Each row comes from the steps of one path. Every step used is in the known rows, and no mark comes twice. Write the path behind each row, first mark first.
Known rows
tofalok/zake: [ -4   9   2  -5 -13  24  19   6  11   2   0  -3  -7   1 -25   4  -2   6
  17  -4   9  10   1 -16   7  16  32  -8  -6  22  -2  -6   0  29 -16   5
   5  15 -10  10   7   2   5   0   3  -1   3   0 -15   9   6  15 -16 -11
 -24 -20  -1  14  -3]
tero/raromuf/fegapeb: [-34  19  -7   6  12  23  19  34  11 -10 -10 -11  -8 -14  65  -5 -10  -6
  14   2 -11  20 -27 -20  15  18  40  -8 -29  21 -11 -10 -42  64 -10  14
  10  43 -14  16 -40  -7   4  -4  21 -11  -1  10 -30  31  -5   7 -42 -16
 -21   2  -5  21 -20]
kidak/fegapeb: [-27   4  -3  14  17  19   1  27  -1 -29  21  -7  -5  -2  92 -14   6   0
  26  -7   5  23 -11 -30 -19  29  32  -1 -13  -5 -21 -15 -31  73 -21  22
   0  16  -6   1   4 -18   4  -1  19  -8  27   0   2  19  21  11  20 -11
 -32  -5  -9  16  -7]
zake/mapuf/rafo/boduzu: [ -2  -6  -7   1  -3  -6 -16  -2  27   8 -34   7  -6  15  39   5   3  -3
  18 -11  -5  19 -14  34 -19  -1 -17  -3  19   6   9  12   0 -21 -15   6
  -5   1   5  11  -1 -11 -28  11  -6 -11  37  -5  11 -23   9  -3   8  -3
  13   3  10 -33   9]
tero/raromuf: [-21  18  -7   4  17  19  14  26  19 -13  -7  -3  -5 -16  56  -7  -3  -1
  10   3 -11  16 -28 -23   3  -6  31  -2 -15  18 -19  -8 -30  51  -4   4
   4  19  -8   4 -26  -9  15 -17  12  -1  -4   7  -8  34   2   7 -31 -10
  -7   8   4  13 -12]
rafo/boduzu/vade/dulor/zake: [ 17 -14   0   6 -13 -14 -29  15 -10 -23   9   1   6   8  12 -17   9 -19
  -7  -9  12  -8  49  38 -19  10 -19  18   2   2  -6  -1  -1 -66   8   6
 -13 -57  24 -11  40  10 -21 -11   9  12 -17  -7  22 -21   1 -43  64  13
   7  11  -6  -3  11]
tero/tofalok/zake/dulor: [  5  11   6  -9  10  -3  44  -1  10  14  -3  -2  -8   2 -47  22  -2  10
   3  -3   3  -5 -18 -11  27 -13   4 -16   8  18  25  -1  38   3  -5  -9
  16  38  -4   4  -3   5  22  14  -7  -1 -15   1 -20  -5   3  13 -30  -1
 -22  -4   3 -27   4]
raromuf/tero/tofalok: [  9   7   1  14   8   8  15 -10  -5 -17  31 -11 -14  -8 -21   8   2  20
  18  -3 -15   4 -12 -44  -3  16  29 -12 -14  -6 -10  -2 -11  65  -6  -1
   5  38  -4   1 -39 -24  21  32   1  -5 -37   6 -26  18   7  26   2 -10
   8  33 -16 -12  -5]
raromuf/tero: [ -1   5  -5  16 -10  24   4 -15  -2 -14  23 -11 -18  -5  12  -2   5  14
  25   1  -5  11   0 -32  -8  30  35  -8 -20 -13 -24  -7 -33  82  -8   6
  -5  21 -10  -1 -43 -25   7  22  10  -8   5   2 -12  16   3  20  -5 -14
   5  22 -14   5 -12]
boduzu/vade/dulor: [  7   0   2   4  -9  -3  -9  13   0 -17  20   4   5 -16  38 -12  11 -12
  -8   8   1 -14  25  29 -10  17   9  12 -16  -2 -18 -18 -32  -9   4   3
  -5 -37  12 -24  15   4 -12 -20  21   8 -10  -4  19 -13   2 -14  36   4
  -1 -14  -9  -4  11]
tero/raromuf/rafo/dulor/vade: [ -5   6   1  27  28  12  -8  16   3   9   6   8  -1  11  55 -18   0  -3
  -4  -5   1  30   6 -24  16   3  20   3   7  -2 -22  -5 -36   8   6  -6
  -3 -30  -2 -16 -58   3   5 -10  14 -11  43   4 -17   4   1  16  -5   1
  28 -16   4  17   0]
rafo/boduzu/vade/dulor: [  8  -6  -1  14 -19 -11 -17  17   3 -18   5   1   1   5  39  -5  15 -22
   3  -9  15   7  38  46 -19  21  -7  12  -4  14 -15  -7 -15 -39  -2   5
 -10 -47  21 -15  30  -5 -27 -11  15   6   2  -6  14 -26  12 -32  63   7
   4   4  -5 -21  14]
boduzu/vade: [  7   2  -2  -5 -12   7  -3  10  19 -16  13   2   5 -19  37 -10  10  -5
   5  -1 -11  -2  16   6 -12  10  24   4 -16  -3 -21 -17 -29  28  -1  12
  -2 -17   5 -13   0  -9  -6 -13  16   4  -9  -1  11   5  10  14  27  -6
 -19 -16  -7  17   2]
noge/fegapeb: [ -2  -1  -5  -1  14  38 -14  18   0 -16  18 -17  -6 -17  63   2  10 -15
  28  -8  -9  11 -14 -11 -19  36  36  -5 -15  14 -23 -17 -51  58 -24  23
  -1  12  -5  -7 -21 -29  -6 -17  25  -4   1   8  -9  13   7   3  14 -13
 -33  14 -10  15 -17]
tofalok/tero/raromuf/rafo: [-23  22  -4  12  14  12  15   6   3  10   6   0  -6 -12  30  14  -7   3
  -3 -10  -6  23 -28 -57  35  -8  18  -4  -5  12 -24  -1 -12  86 -21  -7
   6  35 -15  -6 -38 -21  13  -4   1 -11 -10  11 -33  56   1  30 -28  -8
  -2 -11   2  26 -14]
mapuf/rafo/boduzu/vade: [  4 -10   4  -6 -13  -3 -18   0  22 -11 -15   5   8 -11  55 -16   8 -18
  12  -6  -1  22  25  23 -18  10   3   6   3   2  -3   1 -24 -34  -2  13
  -3 -11   8  -1  22   1 -17 -11   7  -4  -4  -6  18 -17   7   2  62   3
   2   9   4 -14  11]
tero/tofalok/zake: [  5  12   7  -9   8   8  30  11   7  -1  10  -5  -6  -2 -56  13  -4  14
  10  -8  -4   1 -12 -28  13  -1  25 -13   1  30   9  -2  19  16 -15  -6
  14  35  -3  11   7   3  18  12  -6   2 -40   5 -27  13  10  26 -11  -5
 -22  -2  -4  -3   4]
dulor/zake/tofalok/tero/raromuf: [ -9   4  -5 -15  11  -3  12  -3 -18  -6   1  -6  10  -8 -50   8 -14   4
 -16  12 -10 -11 -26 -41  11 -32 -11  -1  -5  -6  -3  10  33  29  11  -6
   3  39 -12  21  10   1  25  -7 -15  11 -44   8 -15  55 -12  -2 -47  -1
 -18  18   5  45 -20]
vade/dulor: [ -5  -5   0   8   5  13  -7  14 -11 -10   9  -2  -6  -6  20  -6   8  -5
   4  12  11  -6   1  23  -9  17   9   4 -15   2 -13 -12 -35   0  -7   2
  -6  -8   3 -18   5  -3 -10  -8  15   0 -15  -1   5  -3  -1 -21   6  -1
   4   1  -4 -10   5]
tero/tofalok/zake/dulor/vade: [ 11   5  10  -5   8 -16  35   9  12  21   5   3  -9  17 -45  10  -5  12
  -2   2  -8  -7  -5   6  22 -14   8 -12  12  21  33  -5  41 -19   7 -18
  15  10   0   4   2  23  16  12  -9   3  -8   0 -10 -23   1  11 -24   5
 -15 -16   5 -33   7]
tofalok/zake/mapuf/rafo: [ -2   9   0 -11 -11   5  12 -10  22  24 -25   8  -5   8 -16  10  -7  12
  10  -1  -6   5 -17   3   7  -1   7  -7  14  13  27   7  11 -16 -15   0
   6  15 -10  22  -3  14  -4   4 -10  -6  31  -6   5 -17   1  18 -22  -8
  -4 -29   9 -13   6]
raromuf/tero/tofalok/zake/mapuf: [ 10  19  -1  13  -7  -4  30 -16   0   5  19  -5 -19  14 -71  23  -5  31
  15 -11 -16   1 -18 -40  10  13  13 -16   4   8  15   7  28  49 -10 -12
   8  28  -8  20 -38  -9  18  39 -14  -2  12   2 -27   3   5  27 -23 -10
   8   5 -13 -25  -3]
boduzu/vade/dulor/zake/mapuf/rafo: [ 20 -11   2  -9   0 -22 -28  -2  -6  -2   4  14  16  -5  16 -19   1  -6
 -24  12 -12 -33  22  40 -13 -10 -28  21   9 -22  19  -1  -7 -72  17   2
  -7 -51  14 -13  23  32 -14 -18   2  12  -6  -9  40 -27 -15 -20  34  13
  21 -11  -2  -4  14]
tofalok/tero/raromuf/fegapeb: [-41  24   1   1   0   6  30  21   1  -5  -9 -11  -7  -7  32   9 -16  -9
   6   0 -13  25 -26 -37  33   6  31 -14 -22  26  -9  -6 -19  89 -17   3
  14  63 -20  16 -31 -18   3  -6   9 -11 -46  14 -37  52  -5  10 -39 -15
 -28  -8  -4  25 -24]
mapuf/zake/tofalok: [-14  -5  -3 -21  -4  22   1 -27   0   4 -13 -12   7 -23 -49   5   0  14
   0  12  12 -16 -24 -15 -20 -10   4  -8 -18  -9 -18   4   8  12  10   2
   1  17  -3   8  19 -15  16  10 -15   1  15   6   0   2   6  18 -36  -4
  -2  20   1  14  -8]
tofalok/tero/raromuf/rafo/boduzu: [-23  19  -5  21   3   3   9  11   6   5  -3  -2  -8   0  35  17  -5  -5
   2 -22   4  38 -15 -41  30  -4   5  -3   5  22 -25   8   0  61 -24  -8
   1  26  -6   0 -27 -26   2  -1  -2 -11  -7   9 -33  46   9  17  -8  -5
   4   3   5  10 -10]
zake/mapuf: [  0   3 -11   5   0   5   1   8  22   4 -12   3 -10   8  14  11   4   7
  14  -5 -12  -4 -23  14 -11  -2   2  -8   2   2  -8  -3  -4  38 -16   4
  -4   3   1   2 -23 -22 -18  12   1  -4  27  -1   3  -1  13   7 -28 -11
  -7 -16   0 -13  -2]
boduzu/vade/dulor/zake: [ 20 -10   2  -5  -4  -6 -23  10 -15 -20  26   3  12 -12   7 -22   7  -9
 -19   9  -1 -30  35  22 -13   2  -4  20  -9 -13  -3 -11 -18 -37  16   6
  -9 -48  14 -19  28  21  -6 -18  12  16 -33  -4  24  -7 -11 -26  39  10
   5  -7  -9  20   7]
mapuf/rafo: [ -9  -6   5 -12   8  19  -8  -2  14  -2 -13   0   0 -20  39 -13   1  -4
  16   9  -5  12  -9   1 -10   5  24  -1  -7  -8  -3  -3 -41   5  -8  13
   2  26  -7  -2   0  -2  -3  -7   8 -11 -16   0   6   3   0  16  12  -6
  -1   8   7   4   3]

Write each row's path
[ 12 -11   1   1  15  -1 -14  -7 -11  -6 -12   5   6  33 -28 -14   5  -2
   2 -15   8  -2  14   9  -9 -12 -21  -3  21 -19   4   5  -1 -28   6  11
 -10 -23   3  -1 -19  -8 -10   7  -1  -3   3  -3   8 -12   0 -13   0   1
   4  -7   0  19   0] -> rafo/dulor/zake/mapuf
[ 18   8   8  14  -5 -14  31 -13  -1  15  26  -4 -19  20 -43   9  -6  25
   5   4 -14   1   4 -22  19   9  16 -13   6   0  28  -1  31  23  11 -20
  11  14  -7   6 -32  15  21  30  -9   0   9   0 -16 -18  -5  19 -21   0
  12   3  -8 -35  -1] -> raromuf/tero/tofalok/zake/dulor/vade
[-11  18  -2  24  -5 -18   0  14  -4   3  10   5   0  -3  45  10  -1 -15
 -16 -15   7  22   7 -13  30   4 -10  11   3  19 -21   3   0  18 -10 -15
   0 -13   5 -16  -5  -7  -4 -18   4  -1  -1   4 -15  24   2  -7  26   7
  18  -9   0  -1   1] -> tofalok/tero/raromuf/rafo/boduzu/vade/dulor
[  8  15   5   9  -3   9  30 -14  -9  -5  28 -11 -16   0 -57  13  -4  25
  18  -6  -9  10  -5 -54  11  19  32 -16  -5  10   3   2  12  52  -8  -8
   9  39 -11  13 -24  -6  27  31  -7  -3 -26   4 -30  14   2  31  -4  -9
   3  16 -15 -10  -4] -> raromuf/tero/tofalok/zake
[  5   2   4  -2 -14  -2  24   2  16  27  -8   4 -13  23 -16   3  -3   6
   1   9   3   2   9  20  16   2  14  -6  10  13  24  -9  23  -6   6  -9
   6 -12  -8   2  -2  26   1   0  -1   1  36  -6   6 -27  -3   4 -33   0
 -17 -35   9 -18   0] -> tofalok/zake/dulor/vade
[ 22 -11  -6  10 -17 -27 -29  13  -1 -11   0   7   4  20   8  -7   8 -13
 -10 -14   4 -15  36  51 -21   2 -37  15  14   2   4   4  15 -67   7   2
 -15 -69  27  -4  31   8 -31  -3   1  12   8  -9  27 -30   2 -45  46  13
  12   1  -4 -18  12] -> rafo/boduzu/vade/dulor/zake/mapuf
[  8  -3  -3   7 -22  -2 -12  14  21 -20  -1  -1   1   0  39  -5  14 -16
  16 -18   3  17  31  22 -18  16   7   4  -4  13 -22  -6  -9   2  -6  11
  -7 -27  13  -4  20 -18 -19  -5  13   2   1  -4   7 -10  18  -7  53  -1
 -14   1  -4  -5   5] -> rafo/boduzu/vade
[  6 -10   1   4   2  -4   4   6  18  14  -2   4 -12  13  27  -5   3  -1
   1  14  -6  -3   3  34   2  -5   6  -3   3  -7   9 -15  -3   9  11  -4
  -1 -15   0 -15 -19   7 -11   1   9  -3  25  -3  17 -23   1  -3 -23   1
  -7 -14   7 -25  -2] -> zake/dulor/vade
[ 10 -12  -5 -16  15   0 -20  -8   5   4 -17   7   5   4  -9 -13  -7  10
  -3   3 -16 -18  -9   9 -14 -21 -13   5  16 -19  22  11   3 -28   3  10
  -4  -4   1   8   0  13  -7   7 -10   0  -6  -3  21  -4 -12  -1 -11   1
   8   3   6  11   0] -> dulor/zake/mapuf/rafo
[ 12 -12  -6   2   8  -7 -21   8 -18  -2   5   4  -3  13 -19  -9   0   4
 -13   6   2 -32  -1  30 -13  -6 -25  10   5 -11   8   2   3 -35   3   0
 -11 -34  11  -7   8  12 -14   4  -2   8  -5  -3  15 -11 -11 -37 -10   5
  13  -2  -2  -1   3] -> vade/dulor/zake/mapuf
[ 22 -16  -1  -9  -5 -10 -19   1 -24 -15  25   3  17 -15 -23  -9   5  -8
 -25  20   1 -39  21  22 -15   0 -21  17 -11 -25  -5  -7   3 -42  24  -1
  -8 -36  12 -11  33  21   4 -15   5  20 -18  -6  18 -11  -9 -23  24  10
  -1   1  -6  17   5] -> boduzu/vade/dulor/zake/tofalok
[-16   1   0 -13  -2  13   9 -24  14  12 -24  -9  -3 -10   2  -1   6  10
  -2   3  14 -13 -13   6  -1 -15   0  -9  -6  -8   5   0   2   6   9   4
   2   7  -1 -11   0 -13   8   7  -6  -6  31   1  16 -17  -3   6 -39   2
   3  12   5 -10  -7] -> mapuf/zake/dulor
[ 20 -15  -5 -10  -6 -21 -32  -4  13  -1 -18   9  12  12   2 -15  -1  -5
  -5 -10 -14 -11  21  29 -21 -18 -31  11  23 -14  21  14  16 -66   7  11
  -9 -36  14   9  22  13 -20   1  -9   6   4  -7  29 -20  -4 -14  32   9
  10   2   4   0   8] -> dulor/zake/mapuf/rafo/boduzu/vade
[  6 -17  13 -16  22  11 -17 -19 -15  -7 -14   3  15   5  -2 -32   1  -8
   3   2   7  10  23  -2  -9  -7  -1   3  12 -26  10   5 -29 -53  11  17
  -4   3  -6  -3   2  11   4 -11   4  -9 -31  -2  14  -6 -12  -2  32   6
  14  11   6  26   6] -> mapuf/rafo/dulor/zake
[-34  15  -6  -5   0   4  33   5 -10   4  -7 -12  -1 -17 -10  29 -15  -5
   1  13  -8  14 -45 -32  24   1   9 -18 -24  10  -9  -1   9  82  -5  -5
  14  77 -24  26 -18 -18  11   1  -2  -5 -12  12 -41  49  -2  15 -59 -14
 -32   4   0  23 -24] -> zake/tofalok/tero/raromuf/fegapeb
[ -3   9  -1  -6 -10  13  33  -7  15  21 -15   0 -11   7 -12  15   1   4
  10   1  14   2  -8   4  23   4   9 -10   4  10  20  -5  21  19  -6  -1
   6  20 -13   2  -1   6  10   1   0  -4  33  -4  -2 -12  -2   6 -38  -6
 -26 -17   7 -12  -3] -> tofalok/zake/dulor
[ 11 -18  -2   0   6 -17 -35   3 -17   1 -16   6   2  21   3 -13  -1  -8
  -8   1   7 -16  12  49 -16  -6 -42  13  20  -7  23  15   7 -89   4   1
 -12 -35  16   0  30  20 -24   2  -7   3   1  -7  25 -27 -13 -44  23  14
  33  15   5 -23  13] -> vade/dulor/zake/mapuf/rafo/boduzu
[ -8  -9   6 -10  -4  -2  -1 -17  16  20 -17  -4  -4   4  -5 -14   1  11
  -8  10   5 -15   4  22  -7 -18   5  -3  -1  -7  13  -3   5 -23  22  -5
   2 -27   3 -12   0   6   3   2  -8  -1  36   1  26 -35  -4   4 -34   8
  14  -4   6 -16  -4] -> mapuf/zake/dulor/vade
[  7   3  -4   5   4 -18 -11  -4 -30   3  29   7  17 -19 -14   5  -4  -4
 -40  11  -1 -24   6 -22  21 -15 -30  19  -3 -20  -9   3  17 -13  18 -15
  -3 -22   4 -12   6  20  16 -19  -5  13 -11   2  -1  20 -15  -8   7  12
  15  -5  -1  29  -1] -> boduzu/vade/dulor/zake/tofalok/tero/raromuf/rafo
[ 10 -15   0  -7  12  -9 -25  -3 -16   6  -6   8   4   8  -8 -14  -4   3
 -15  14  -2 -30   0  33 -12 -13 -29  13  11 -19  24   7  -6 -65   8   2
  -7 -23   7  -5  13  25 -14  -4  -4   4 -11  -5  26 -20 -18 -30   3   9
  29   3   5 -10   9] -> vade/dulor/zake/mapuf/rafo
[-23   2   2 -22 -12   8  11 -36 -10   9 -12 -13   8 -20 -68  17  -4  12
  -5   8  11 -12 -23 -28  -4 -21  -2 -12 -13  -4 -16   8  27  30   3  -6
   7  38 -11   9  24 -23  19   7 -24   2 -18   9  -8  21   7  20 -40  -3
 -13  14   1  15 -15] -> mapuf/zake/tofalok/tero
[ 12 -19  -3  -7  11   5 -16   1 -36  -7  16  -4   6  -9 -45  -4   0   0
 -14  24  14 -35   0  15 -15  -1 -23  10 -10 -21  -1   0   5 -34  15  -1
  -9 -10   3  -4  29  14   6  -2  -2  12 -22  -1   4   1 -12 -31 -10   6
   5  20  -2  15   1] -> vade/dulor/zake/tofalok
[-12   5   3  17  13  -8  10  -7 -16  18   7   5   5  11 -15  12  -7  -1
 -13   7   1  22 -14 -32  25 -10 -10  -6   6 -10 -18   3  15  26   9 -21
   3  13 -14   3 -35  -8  13  -8  -7  -5  20   7 -27  24   5  20 -29   0
   8 -13   8  15  -6] -> zake/tofalok/tero/raromuf/rafo/dulor/vade
[ -2   6   7  -6  -5   0  11 -18  10  22 -33  11   2  25 -22   2  -2   3
   9  -9   7  18   0  10   9   0  -6  -9  27   5  27   6   9 -38  -7   1
   4   4 -11  14  -8  10  -5  -1  -7  -9  42  -7   6 -26   0  10  -6  -3
   3 -32  10 -14  10] -> tofalok/zake/mapuf/rafo/dulor
[ 18 -24   2 -11  -4 -18 -32  -8 -16  -8  -6   5  18  -7   9 -12   2 -20
 -12  13   7 -10  26  38 -22   1 -35  18   6 -18  13  11  10 -97  21   2
  -8 -27  13   1  53  26  -6 -12  -4   9 -11  -8  27 -29 -10 -30  56  16
  17  26   6  -8  15] -> mapuf/rafo/boduzu/vade/dulor/zake/tofalok
[-12   1  -3 -10  -9   4  16 -14  -8   0   5  -7   0 -11 -47  28  -2   1
   6  10   1   1 -27 -20   4  -8  -2 -13 -12  -4 -19  -1  21  66  -9  -7
   4  56 -15   9   7 -29   7   4 -10   1 -26   6 -22  35  10  18 -33 -10
 -32   5   2  15 -11] -> zake/tofalok/tero
[  9 -17   8 -13 -14 -31 -21 -19 -22  -3  -6   5  19  -3 -16  -2  -3 -20
 -19  10   7  -4  27  22  -6 -12 -43  15  11 -13  16  14  24 -79  16  -4
  -3  -7   7   3  59  19  -8 -15 -11   8 -34  -5  18 -10 -10 -24  54  17
  11  19   7  -7  10] -> mapuf/rafo/boduzu/vade/dulor/zake/tofalok/tero
[  5   9  14  -7  13 -14  26 -10   5  16 -19  10   5  18 -57   8  -4   9
   3 -15  -1  11 -11  -5  14 -14  -8 -16  28  13  33  10  28 -45  -6  -8
  13  25  -3  16  -4   9   7  12 -15  -6  -5  -1 -10 -25   6  19  -1   1
   4 -17   6 -30  17] -> tero/tofalok/zake/mapuf/rafo/dulor
[ 27 -14 -11  24  -5 -12 -41   5  -8   6  13  10   1  15   8   3   9  -5
 -16 -22  12 -11  29  23  -5  12 -38  18  19 -15  -8  10   8 -46  -5  -1
 -18 -70  24 -21   0   4 -30  12   0   1  44  -8   7 -27   4 -22  44  12
  28  -5  -6  -8  14] -> raromuf/rafo/boduzu/vade/dulor/zake/mapuf
[-20  11  -4  -1 -16  -7   1 -27   2  13 -10  -4  13 -21 -27  19  -3   4
 -21 -11  13   6 -10 -40  10 -18 -20   0  -2   2 -18  16  36   5   9 -13
   4   0   1   8  12 -18  19   0 -22   2  37   8 -12  15   6  22 -12   6
  13  12   3  13  -9] -> mapuf/zake/tofalok/tero/raromuf/rafo/boduzu/vade
